Each row was made from one walk, in order. Every step used is in the known rows, and no mark comes twice. Write each row's walk.
Known rows:
bezogig/tugiz/vora/febig: [-22.9 -50.1  -7.3 -21.2  14.8 -39.2 -11.5  -0.3   0.9  10.3  10.4   3.5
 -20.3  -1.1  18.1   7.5 -16.3   0.8  -4.9   6.9]
mito/febig/vora: [-17.1 -17.7  -9.5 -16.9   3.4 -15.9 -14.1 -24.0   3.1 -15.8   8.7  17.6
  -8.5  -2.8  17.1  32.4   3.2  -3.5   7.8  -8.4]
mito/tugiz/larer/febig/vora: [-37.2 -47.0  -5.9 -13.9   5.9 -29.3 -12.9 -26.5  -5.5  -5.4   9.7   9.6
 -18.4  -3.4  15.2  22.3   3.8   6.2  -3.3  10.4]
tole/bezogig/tugiz/vora: [-11.9  -6.5  -9.8 -11.4  -8.1 -39.5  -9.3   6.8  -8.3   9.5  11.9  -5.9
 -22.3   7.3   7.9  -5.5  -9.6  19.9  -7.0  23.0]
larer/febig/mito/tugiz/vora: [-44.6 -40.1   5.3 -12.8  10.8 -10.3  -5.0 -30.2 -15.0  -7.2  37.6  -6.9
 -16.6  -0.2  28.3  11.2   7.8  12.6 -21.6  13.4]
larer/febig/mito/tugiz/bezogig/tole: [-46.1 -28.0   6.5   1.0   4.0  10.0  26.7   6.0 -17.8 -22.4  25.5  -1.6
  -9.0  -6.5  33.5   7.9  21.0   2.9 -13.9  19.7]
mito/tugiz: [-27.3   1.8  -6.5  -4.3  -7.0   2.7  -4.3  -2.3   1.7  -0.7  22.6  -7.4
  -0.1   6.1   6.2 -12.2  -0.8   4.3 -10.5   4.1]
febig/vora/tugiz/bezogig: [ -7.4 -28.1  -3.9  -9.3  12.8 -37.4 -10.0 -11.1  -1.0  -7.4   8.3   8.0
  -9.0  -0.1   7.0  11.6  15.9   4.5   1.0 -28.8]
vora/tugiz/larer/febig/mito: [-40.1 -57.4  -1.7  -1.6   7.8 -39.0   4.6 -10.1 -20.4 -16.4   5.8   0.9
  -3.3 -15.1   1.7  19.2  15.1  16.5 -20.3   2.7]
mito/febig: [-19.7 -16.5  -7.0  -9.2  -2.5  -5.3  -5.4 -11.3  -5.5 -10.7  12.2  12.6
   1.8  -0.8  10.4  13.7   6.7  -2.8  -4.0  12.0]
febig/larer: [ -2.6   6.4  16.1   1.5  -1.8 -19.3   4.8   5.0  -2.6 -14.0 -12.1   9.8
  -0.1   0.6 -13.5  13.2   2.4   5.6 -16.3 -10.2]
larer/febig/vora: [ -7.0 -27.8   1.3 -16.9   4.3 -16.6 -11.0 -28.8  -2.2  -5.3   1.2   5.4
 -15.3  -6.9  25.9  27.5   7.2   7.8   9.5  -5.8]
larer/febig: [-10.7 -28.1   4.4  -9.7  -2.5  -7.5  -2.4 -17.8 -10.7  -0.1   5.6   1.4
  -3.3  -4.6  19.2  10.2   9.7   9.4  -1.4  13.8]
vora/febig/mito: [-17.9 -20.0  -3.0  -5.2   3.2   3.2  16.2  -5.6 -10.7  -9.9   8.7   8.2
   4.3 -13.4   9.8  26.1  12.5  -7.3  -7.0 -14.3]
bezogig/tugiz/larer: [-18.5 -25.1 -10.8   1.1   9.1 -36.9  -2.3  23.1  -3.1  -0.4  -8.4  -2.5
 -15.3   3.4 -14.5  -5.0 -19.2   9.7  -8.3  16.2]
bezogig/tole: [ -4.2   4.2   3.5   7.1  -0.6  10.7  13.5  24.7  10.8  -5.6 -12.9   0.5
  -5.0 -10.1   9.8  -1.7 -11.5  -8.4   8.8   8.7]
tole/bezogig: [  0.8  17.6  -7.5  -1.0 -22.4  -3.1   6.0   0.6 -11.7   3.0   3.3   2.6
   4.5  -1.0   2.7   2.3  15.3  10.5   0.2  12.8]
mito/tugiz/larer: [-31.6 -18.9  -7.3   2.8   1.7 -11.5  -2.0   2.5  -3.9   1.8   7.1   3.1
  -1.9   3.9  -9.3  -5.8  -2.0  -1.8 -11.8  16.1]

Write each row's walk:
[-10.1 -40.4  21.0 -12.1  13.7 -36.2  -2.3 -13.9  -3.8  -1.0  -9.3  26.3
  -6.8  -5.9   2.8  30.9   3.5  -9.4 -15.8  -9.0]	tugiz/vora/febig/larer
[-13.9  15.5 -17.3  -6.6 -23.0 -25.1   2.3  19.7  -9.8   2.2  10.1  -9.5
  -8.9   4.6   3.5  -8.0  -3.9  25.7  -5.8  17.2]	tole/bezogig/tugiz
[-38.0 -46.6  -6.9  -2.8  10.9 -37.9   7.7   6.6 -21.3 -15.0   4.8  -6.8
 -19.8  -5.0   2.9  16.4  -5.1  21.1 -19.8  19.5]	bezogig/tugiz/larer/febig/mito
[-31.3 -27.0 -12.9 -16.1  -4.6 -35.5   6.9   0.7 -18.6  -1.1  21.2   1.2
 -17.6  -5.7  16.5  20.3   2.7  14.4 -13.5   7.6]	tole/bezogig/tugiz/vora/febig/mito
[-45.7 -18.2  -9.5  -8.9  -4.2   6.7  10.7  -8.1  -9.8 -10.0  30.9   0.3
   5.3  -7.2  16.6  15.3  11.8  -2.5 -15.1 -11.2]	vora/febig/mito/tugiz
[-41.8 -31.7   2.2  -6.2   3.7  -0.1  13.1 -20.0 -29.1 -16.5  37.9  -2.5
  -4.3   3.7  23.1  10.0  31.6  11.3 -21.7  12.2]	larer/febig/mito/tugiz/bezogig
[-26.3 -52.1  -9.2 -16.5  11.4 -54.3 -12.4  -5.8  -6.1  -6.0  -5.9   3.4
 -30.7  -4.3  11.1  22.8 -12.2  17.9   0.4  10.1]	bezogig/tugiz/larer/febig/vora
[-22.9 -42.5  -3.4 -22.4   0.7 -41.6 -18.5 -28.7   0.1  -7.9  12.1  -0.5
 -11.7 -13.5  25.1  20.0   8.9  19.8   1.9 -19.4]	larer/febig/vora/tugiz
[-44.9 -26.6  -2.8   0.9   5.5  14.6  32.3  15.8 -10.3 -17.1  20.7   9.5
  -0.9 -10.0  26.0  12.9  18.9 -15.0  -9.5   1.5]	vora/febig/mito/tugiz/bezogig/tole
[-29.0 -34.9 -14.0 -10.3 -16.6 -46.4   2.1   6.8 -24.5   2.0   0.6   1.0
 -15.4  -2.9   5.5   6.9   4.6  29.3  -8.8  43.5]	tole/bezogig/tugiz/larer/febig
[ -7.8 -46.6   4.0 -15.4  15.5 -17.4  -8.3 -19.4  -1.4  11.9   3.2  16.9
  -8.0  -5.5  15.8  17.1   2.2 -14.2  -0.1   3.5]	tugiz/vora/febig
[-36.3 -53.7 -15.5 -15.0   8.1 -54.8 -19.4 -17.9   1.1 -16.7   1.9  21.7
  -8.5  -9.7   2.1  30.2   2.4   0.8  -2.7  -8.8]	mito/febig/vora/tugiz/larer
[-39.9 -13.8  -7.3   8.7   4.7  -5.9  10.7   3.1 -11.2 -12.6  14.5  -1.8
  -3.1   1.3 -10.7   5.6   2.7   1.1 -21.1   5.0]	febig/mito/tugiz/larer
[-49.4 -39.7 -10.8  -2.0   4.0  -9.2  13.2  -3.6 -14.8  -8.3  15.4  10.9
   2.6  -8.8   1.0  20.1  10.6  -8.3 -19.0   2.1]	vora/febig/mito/tugiz/larer
[-11.6 -48.5   0.8  -9.8  13.9 -32.5  -8.7 -24.2  -7.6  -4.2 -12.5  15.4
 -17.9  -8.5  10.4  33.3   6.1   2.0   6.8   6.8]	tugiz/larer/febig/vora
[-26.1  -7.0   1.3   6.0   1.8  10.1  16.7  22.0  -0.4  -6.6  13.1   2.5
  -5.8   3.6  17.2 -13.2   6.2  -8.7  -3.3  16.7]	mito/tugiz/bezogig/tole
[-24.4 -43.6   4.0   2.1  11.2 -15.0  13.4 -11.4 -23.2 -13.4  -3.6   7.1
  -8.0 -10.0   1.3  26.9  14.5   5.9 -13.1  15.5]	tugiz/larer/febig/mito
[-13.6 -23.8  -2.6 -10.1  15.2 -35.3 -14.6   7.2   4.0   6.2   8.5  -8.7
 -26.0   9.3   5.9  -7.4 -24.0  10.7  -8.1  10.5]	bezogig/tugiz/vora
[-12.5 -20.2  12.6  -9.9  -1.8 -22.7   8.6  -0.7  -6.0  -8.9 -11.7  22.3
   6.0  -9.2  -2.5  29.4   9.3  -4.8 -15.2 -14.3]	vora/febig/larer
[-23.8 -25.1   3.8 -20.5  -9.2 -61.3  -0.3   6.2 -14.2  -0.2  -0.2  15.6
 -16.5  -2.0   5.5  22.4   0.1  15.5 -22.5   8.5]	tole/bezogig/tugiz/vora/febig/larer
[-35.8   8.4  -6.4   2.1  -3.6   9.6   8.9  -2.6  -5.9 -15.6  29.9 -11.5
  -0.2   2.2   4.7  -1.1   3.6   6.6 -19.0  -7.7]	febig/mito/tugiz
